What can hang from each mark:
z749: z411 z626
z607: z411 z626
z256: z411
z475: z411
z144: z411 z626
z626: z256 z475 z686
z411: z256 z475 z607 z686

Known rows, with every way that one mark hangs from another:
[z607 z411]: [ 12   6  33  -3 -27  12 -28  13  13   4 -20   7  -3  -1  15  11   3   6
  15 -20 -16   4  -4  10  -5  38  -6  -5   5 -17 -15  18  43   3   5   7
 -12   5 -17   2   9   2 -33  22  -5   1  13  19 -14 -16  20  -7  -2  10
  10  -4]
[z475 [z411 z256 [z607 z626]]]: [  6  -2  32 -13 -39  -6  16  21 -10 -13  15  12 -26   5   8  -3 -13  35
  19  -4  19 -42  -8 -13  -9   8   5 -12   1 -17 -19   3  28   0  14   5
  10   2  24  -7  12 -11  -4  -1  11 -38  22  -7 -13  16  29   8   6 -14
  19   8]
[z475 [z411 z686]]: [-27  -6   9  -9 -27   2  -7  34  37  -3  15  -6 -33 -10   1 -23   0   8
   9  -3  -3 -41   9  11  -1   9  10   0   5  -8 -13  13  -2   0  21   8
 -11 -10  21 -24  -8 -12 -12  16   7 -17  19  -4  -5  12  16 -13  -7  -5
   9 -15]
[z256 [z411 z475 z607 z686]]: [-15   0  22   5  27   1  15 -18   8  -6   2  27 -30   1 -11 -38 -11   1
   3  -4  -5 -40  14   2  14  -8   8 -12  38  13 -10  -8  -2 -11 -23  20
  -1  12  -8   7  -9  -3  25  -8  -7  15  -1 -20 -30   0  20  18   7  22
  -6  16]
[z626 z256 z475 z686]: [ -8  -8 -84  -3 -10 -31 -29 -19   9  38   5 -82  57  -8 -18  57  23  22
 -15  28  -5 -16  -6  -9   9 -31 -12  19 -17  -4 -12  21  20   1  -1  -7
   7   6 -30 -20  24  -3   7  14 -11   9 -14  26  29   5 -21  -1 -11  15
   7  -1]
[z144 [z411 z256 z607 z686]]: [-15  -1  -1   7  10   3  34  28 -32  -8  10  39  -5   1   4  -9 -22  -4
   0   1  25   4  -7   2  22 -13   3  11  -4  -6  24 -15 -11   3  -4  10
  15   9  19  18 -20  -9  -5   9   9  -1 -13 -11 -12 -18   1  24   9  31
 -15  -2]
[z256 [z411 z607]]: [-17  -1  52  -3  21   3 -13 -24 -11  -1   8   0 -27  13  -4 -14  -7  35
  22 -12  11 -33   7 -11   2   7  -2  -4  25 -16 -30   8  47  -3  -6  21
  -2  13 -25   5   0  -9  13   1  -5 -14   0 -10 -23 -14  24  19   9  29
  26  16]
[z475 [z411 z607 z686]]: [-20  -3  10 -11 -37  -3  20  31  15 -11  20   6 -30  -6   9 -18  -2  24
  13  -4   8 -47   4   1   7   2   9 -10  14  17 -14   4  18  -6   2   6
   1 -11  18  -1  -5 -17  -7   7   4 -26  12  -6 -13  14  32   5  -5  -8
   7  -1]
[z144 [z411 z475 z607 z686] [z626 z256]]: [  6   4   5   6  50   4  24 -14 -25   3  -9  30  45   8  -4   0  -7 -36
 -21   2  26  43   0   5  -1   6   3  10 -14  24  18 -27 -51   4  -6 -12
   2 -16  20  21  -7   5   8 -17  -3   5 -33   1  11  14 -44   3  -7   2
 -29  -8]
[z626 z475 z686]: [-19  -6 -32   4 -17 -14 -47 -14   7  17   8 -53  22 -12   1  42  27  36
   3  10 -19  -5  -4  -7   6 -11 -10   4 -16 -21   9  22  28   7   0  -9
  -7   7 -33 -10   6  -6 -13   8 -13  -1  -5  14  30 -18   4 -15  -1  12
  16   4]
[z626 [z475 [z411 z256 z686]]]: [ -1  -4 -15   1 -27  -1 -32  24  42 -11   1 -21 -14  -8  -6  12   4   5
   0   8 -13 -13  -5  -2  -6   0  -6  -7 -11  -2  16   9  -1   2   6  -5
   6  -2  -1 -12   5  -2 -11  11  14 -11  25   7  -4   6  -1 -13   3 -16
  18 -16]
[z607 z626]: [ -7  -3  49  -6  -4  14 -11 -23 -27   5  14  -8 -11   1  26 -27   6   8
  19 -15  -5  34  -1 -11 -12  15   7  18 -13 -39 -17  19  29   6  24 -15
 -29   6 -13 -26  -8  14  -1  11  -3   6  24  -1  20 -17  -3 -25   7 -25
  21   8]
[z749 [z411 z475 z607]]: [ 30   2 -17  -4 -19  -1  12  -7  12 -14   3  24 -36  14  16   4  10 -16
  11 -17   1 -14  -3  -5 -23  13  -2 -16  32  11  -6  -6  19  -6   4  13
  11  -1  -9  17  12 -14  -4  -6  -6  -7 -10   3 -27  -1  29  -2   6 -33
  15  14]
[z749 [z411 z475 z607] [z626 z256 z686]]: [ 34  13 -88  -9 -18  -9  24 -22   1  19   0 -30 -36  17 -23  33  23 -14
 -18  -1 -18 -18  11   8 -30  -8  -3 -10  17  25 -45   0   1  -8   6  13
  12 -15   8  -4  21  -5  15 -25  -4 -12 -32   2  12  13  32   7 -11 -42
 -15   9]
[z607 [z411 z475 z686] z626]: [ 24  -2  37   1 -29  27  21  12  -2  -8 -24  44   6  -9  13 -28  -1 -30
   4 -15 -36  24   2  19  -3  32  10  -7  10  -4  -1   3  -8  -7   5  -7
 -19  -1   1 -11  -5  29 -18   4  -4  42  28   3  -3  -8  16 -21  -8 -16
 -17   1]
[z607 [z411 z475 z686]]: [ 14   6   2   4 -23  10  -1  21  33  -3 -25  36  -5 -12  11 -13   0 -30
  -2 -13 -30  -3   1  23   5  23   3 -11  17  10   4   3  -8  -4 -10   5
 -11   6   2   3  -1   8 -21  12  -5  29  11   9 -24  -2  16  -7  -5   3
 -21  -3]
[z626 z256 z475]: [  5  -1 -51  -3   4 -12 -37 -26  18  20   1 -63  31   0  -9  35  15  -6
 -10  15   0  13 -12 -16  -6  -7 -14  19 -16   8  -8  19  25   0  -4 -12
   3   6 -34 -11  20   3  10  24   3   7   6  29   3   6 -33  -4   1 -24
  23 -11]
[z144 [z626 z256 [z475 z411] z686]]: [  7  -1  -5  -7   9 -14 -47 -15  13  19 -11 -65  46  -1 -10  39  18  20
  -8  13   1  19   4  -3 -17   0 -11   1 -28  -9  -8   9 -10  10  18 -11
  -8 -18  -3 -17  22   4  -5 -15  -8 -21 -10  16  43  21 -35 -21 -18   0
   9  -9]

Rows:
[  3  -7 -55  -9 -23 -14  -2   6  24   6   4 -47  24  -3 -18  31   9   4
 -11  23   6 -28  -8 -12   1 -11  -7   7  -3  35 -11   9  18  -8  -9  -8
  20 -12 -11  -3  16  -3   7  16  10  -7  10  22  -4  22 -11   7  -9 -25
  16 -13] => [z626 z256 [z475 [z411 z607 z686]]]
[ 41  14 -61  -6 -33   2   1   6   1  -5 -10 -39 -51  16 -14  43  17  11
  -4  -2 -27  10   7   2 -29 -15 -15 -24   2   4 -13   1  16  -3  11  10
  23  -9   1   6  15  -5  -9 -31   5 -28 -13  -6  22 -11  39   8  -1 -31
   0   7] => [z749 [z411 z256 z607] [z626 z475 z686]]
[-16  -8  27 -14 -39   5  31  25   0 -15  19  10 -23  -5  11 -24  -3  23
  16  -6   4 -35   3  -2   2   8  12  -7  10   9 -18   4  18  -8  10   0
  -4 -15  19  -8  -7  -6  -8   3   4 -21  21  -9  -1  13  31  -2  -6 -17
   8   2] => [z475 [z411 [z607 z626] z686]]
[  8   7  27  15  51  10  -7   9  -7  -7 -19  45  13   2  -3 -17 -15 -46
 -16  -1  12  55   3  17  -7   4   3   2 -24 -17  43 -26 -80  16  12  -5
  -6  -5  40   4 -15   8  -1 -21   5   8 -18 -15  10   3 -46 -13   3  17
 -31 -15] => [z144 [z411 z256 z475 z686] z626]
[ -5  -4  10   7   5  12  39  20 -42 -14   6  37   9   3   2  -6 -17  -7
   0   1  16  23 -10  -3  16  -6   3  11 -10 -10  26 -15  -8   2   1  -2
  14   2  10  13 -20   3  -7   5  12   7  -2 -10   0 -23  -2  14   8  16
  -9  -4] => [z144 [z411 z256 [z607 [z626 z475]] z686]]
[-19   2  50   7  48  23 -18   6 -16  -1  -6  15  18   4   4 -16  -3 -22
  -1 -12  11  71   9  15  -6  19   1  15 -28 -23  27 -10 -43  16  23  -8
 -20 -18  13   0 -27   7 -20  -6   1  -4 -16  -7  28 -15 -39 -23  -5  20
 -10 -21] => [z144 [z411 z686] z626]
[ -9  -4  39   3  24   8  25 -22  -6 -10   5  31 -26   3  -7 -44 -11   1
   6  -4  -7 -29  13   0   8  -5  11  -6  33   5 -15  -7  -1 -12 -16  13
  -6  10  -8   0 -11   7  26 -13  -7  20   8 -24 -20  -2  21  12   6  12
  -4  19] => [z256 [z411 z475 [z607 z626] z686]]
[ -1   8 -22   5  -9  -7  46  -9   0 -12   7  40 -19 -13  22 -37  -3 -20
  -6  -3  -5 -11  -2  -1  21 -23  13 -12  21  52  14 -15 -15 -14 -40  -9
  -5  14  10  28 -11  -6  22  -6 -10  20  -5 -10 -22   9  13  14  10 -24
 -29  23] => [z411 z475 z607 z686]
[  5  -2 -17  -7 -16   3  56   0 -28  -9   8 -12   9  -9  22 -27  -5   0
   0   5   1  27  -1 -13  21 -31   6   7   4  43  -1  -3  16 -17 -20 -17
   0  -1 -12  14 -12  12  11   1  -1  17  12  -4   9  -1  -1  11  -2 -26
  -8  15] => [z411 [z607 [z626 z256 z475]] z686]
[-13  -7  51  -3  13   5  -8 -30 -27   0   9  -6  -7  10  -7  -5   0  45
  21  -5  -1 -29   6 -14   1   7  -2  -4  21 -23 -25   9  46  -3  -1  13
  -1   5 -33  -4   1   3   9  -6  -8  -5   4 -11   0 -19  25  11   4  27
  26  19] => [z256 [z411 [z607 [z626 z475 z686]]]]
[ 19  14 -41   7 -10 -20  60  20   0 -18  -4  46 -31 -14  17 -39 -26 -23
 -14   5   3 -15  -5  -1  28 -54  11 -20  17  43  29 -27 -35 -14 -42   0
  13  32  37  30  -3  -5  30 -17   0  19   0 -21 -34  20   7  31  17  -9
 -43  29] => [z411 z256 z475 z607 z686]
[-28  -4  -2  14  25  10   1   0   1   5  13  46   2  -1  -6 -11   1 -36
  -9  -4   1   3  -2  14   5  19   9  18  -5 -13  21  -7 -35   9   5   0
  -7  -3   9  -3 -23  -4  -4  18   4  21 -13   0 -10 -15  -9  -9   6  12
 -12 -16] => [z144 [z411 z475 z686]]
[ -3   2  43   9  34  26  -7  -3 -28 -16 -11  16  37   7   6  11   3 -10
  -2  -7  10  74  -3  -1  -4  18  -7   1 -27  13  38 -17 -23   8   0 -21
  -1 -25  -5  32 -20   7 -20 -13   1 -11 -17   0  27 -17 -33 -11  -3   2
  -3 -14] => [z144 [z411 z607 z686] [z626 z475]]
[ 22  -8  32  -3 -45  18 -19   3 -18   3 -19 -10  39  -4   7  31  19  24
  13  -5 -37  17  -5   5  -8  36  -6  -6  -9 -33  -6  20  40   1  14  -9
 -10  -6 -32 -15  10  25 -37   7  -9  19  21  20  29 -24  23 -23 -13   4
  11   0] => [z607 z411 [z626 z475 z686]]
[ 10  11 -27  -1 -15 -14  58  39 -14 -16   1  13 -33 -13  28 -38 -33   3
   2   3  15   3   0  -4  34 -61   5 -11  10  27  17 -15  -3 -12 -25   5
  11  27  23  23 -10  -7  14  -7   3   1   6 -24 -19   5   9  34  12  13
 -26  23] => [z411 z256 z607 z686]
[-21  -3  21   8  36   3 -12 -15  31   2  -1  16 -36  -3 -16 -41  -7 -15
   1  -3 -14 -34  19  12   6  -3   9  -2  30 -12 -10   1 -21  -4  -6  21
 -13  13  -4 -19 -14   3  21  -2  -3  24   5 -19 -23  -1   7   0   5  26
  -4   2] => [z256 [z411 z475 z686]]
[-13  -1 -17  16  23   1   9  18   0   2   5  50  -4  -2 -10 -12 -15 -38
 -13   3   8   1  -5  15  11  -3   7  12  -6 -21  30 -15 -51  10   3   6
   5  13  29  -3 -17  -3   2  10  11  22 -10  -8 -17  -8 -13   3  11  23
 -23 -14] => [z144 [z411 z256 z475 z686]]
[-14  -3   9   1  47  -5 -25 -13 -30  31  -4 -23  60  10 -16  30   5   5
  -9   6  27  34   3   7  -7  11  -6  24 -32 -35  -3  -2 -25  20  29   0
  -7 -17   7 -12   2   1  -9  -7  -8 -11 -38   8  44  -3 -41 -12 -15  42
  -7 -17] => [z144 z411 [z626 z256 z686]]
[ 16   7  39  -2   5   8 -36   1  12 -15 -15 -19   6  -1  15   5   4   6
   4  -5   2  47   1  -6 -19   8  -9 -17 -23   5  20  -3 -12   6   8 -17
  -8 -12   6   9   6   5 -12 -21   2 -27  11  -1  20  12 -25 -20  -1 -22
  10  -6] => [z144 [z626 [z475 [z411 z256 z607 z686]]]]
[  1  -1 -11  -2 -33  -3 -14  21  24 -18   3 -13  -9  -5   1  15   2  16
   4   7  -6 -16  -9 -11  -1  -4  -6 -13  -5  11  15   4  12  -2  -7  -7
  15  -2  -3   6   6  -6  -9   6  11 -16  20   5  -9   7  10   1   5 -20
  17  -6] => [z626 [z475 [z411 z256 z607 z686]]]
[  6  -6 -44 -10 -22 -16 -19 -10  18   9   9 -50  29   5 -19  48  14  15
  -6  18  11 -31 -15 -20  -8   6 -11   7  -7  23 -19  15  36  -3  -5  -9
  20  -8 -19  -3  27  -7   6  19   9 -19   8  30  -5  20  -9   7  -4 -30
  29 -11] => [z626 z256 [z475 [z411 z607]]]
[ -6  -2 -21  -2  35 -17 -17 -33  15  28   2 -26   3   8 -26  -2  -3  -9
  -9  10  12 -37   6  -2  -3  -8  -1  18  15  -8 -39  10   6  -1   1  17
  -2  15 -10 -23  17  -1  32  13  -2  13  -5   7 -19  16 -15  11   0  13
   9  -1] => [z626 [z256 [z411 z475]]]
[ -8   0   3  14  25  -1 -16  -2 -11   6   8  46   0   9 -12  12  -9 -22
  -6  -1  16  -4 -15   4  -5  16   1  11 -13 -38  21  -8 -26  18   9   5
   6  14  17  -2  -3  -8   2  13  10   6 -13   2 -19 -11 -11   1  17  16
  -3  -9] => [z144 [z411 z256 z475]]
[  9   1   7  -4  32 -13 -36 -33  -6  17 -16 -60  46   4 -13  31  12  27
  -5  12   6  23  10  -8  -8 -13 -14  -2 -15  -4 -10   4   1   5   3  -5
  -4  -7 -21  -2  20   8   7 -24 -14 -12 -18   6  37  11 -33  -7 -13  20
   7   2] => [z144 [z626 [z256 [z411 z607]] z475 z686]]
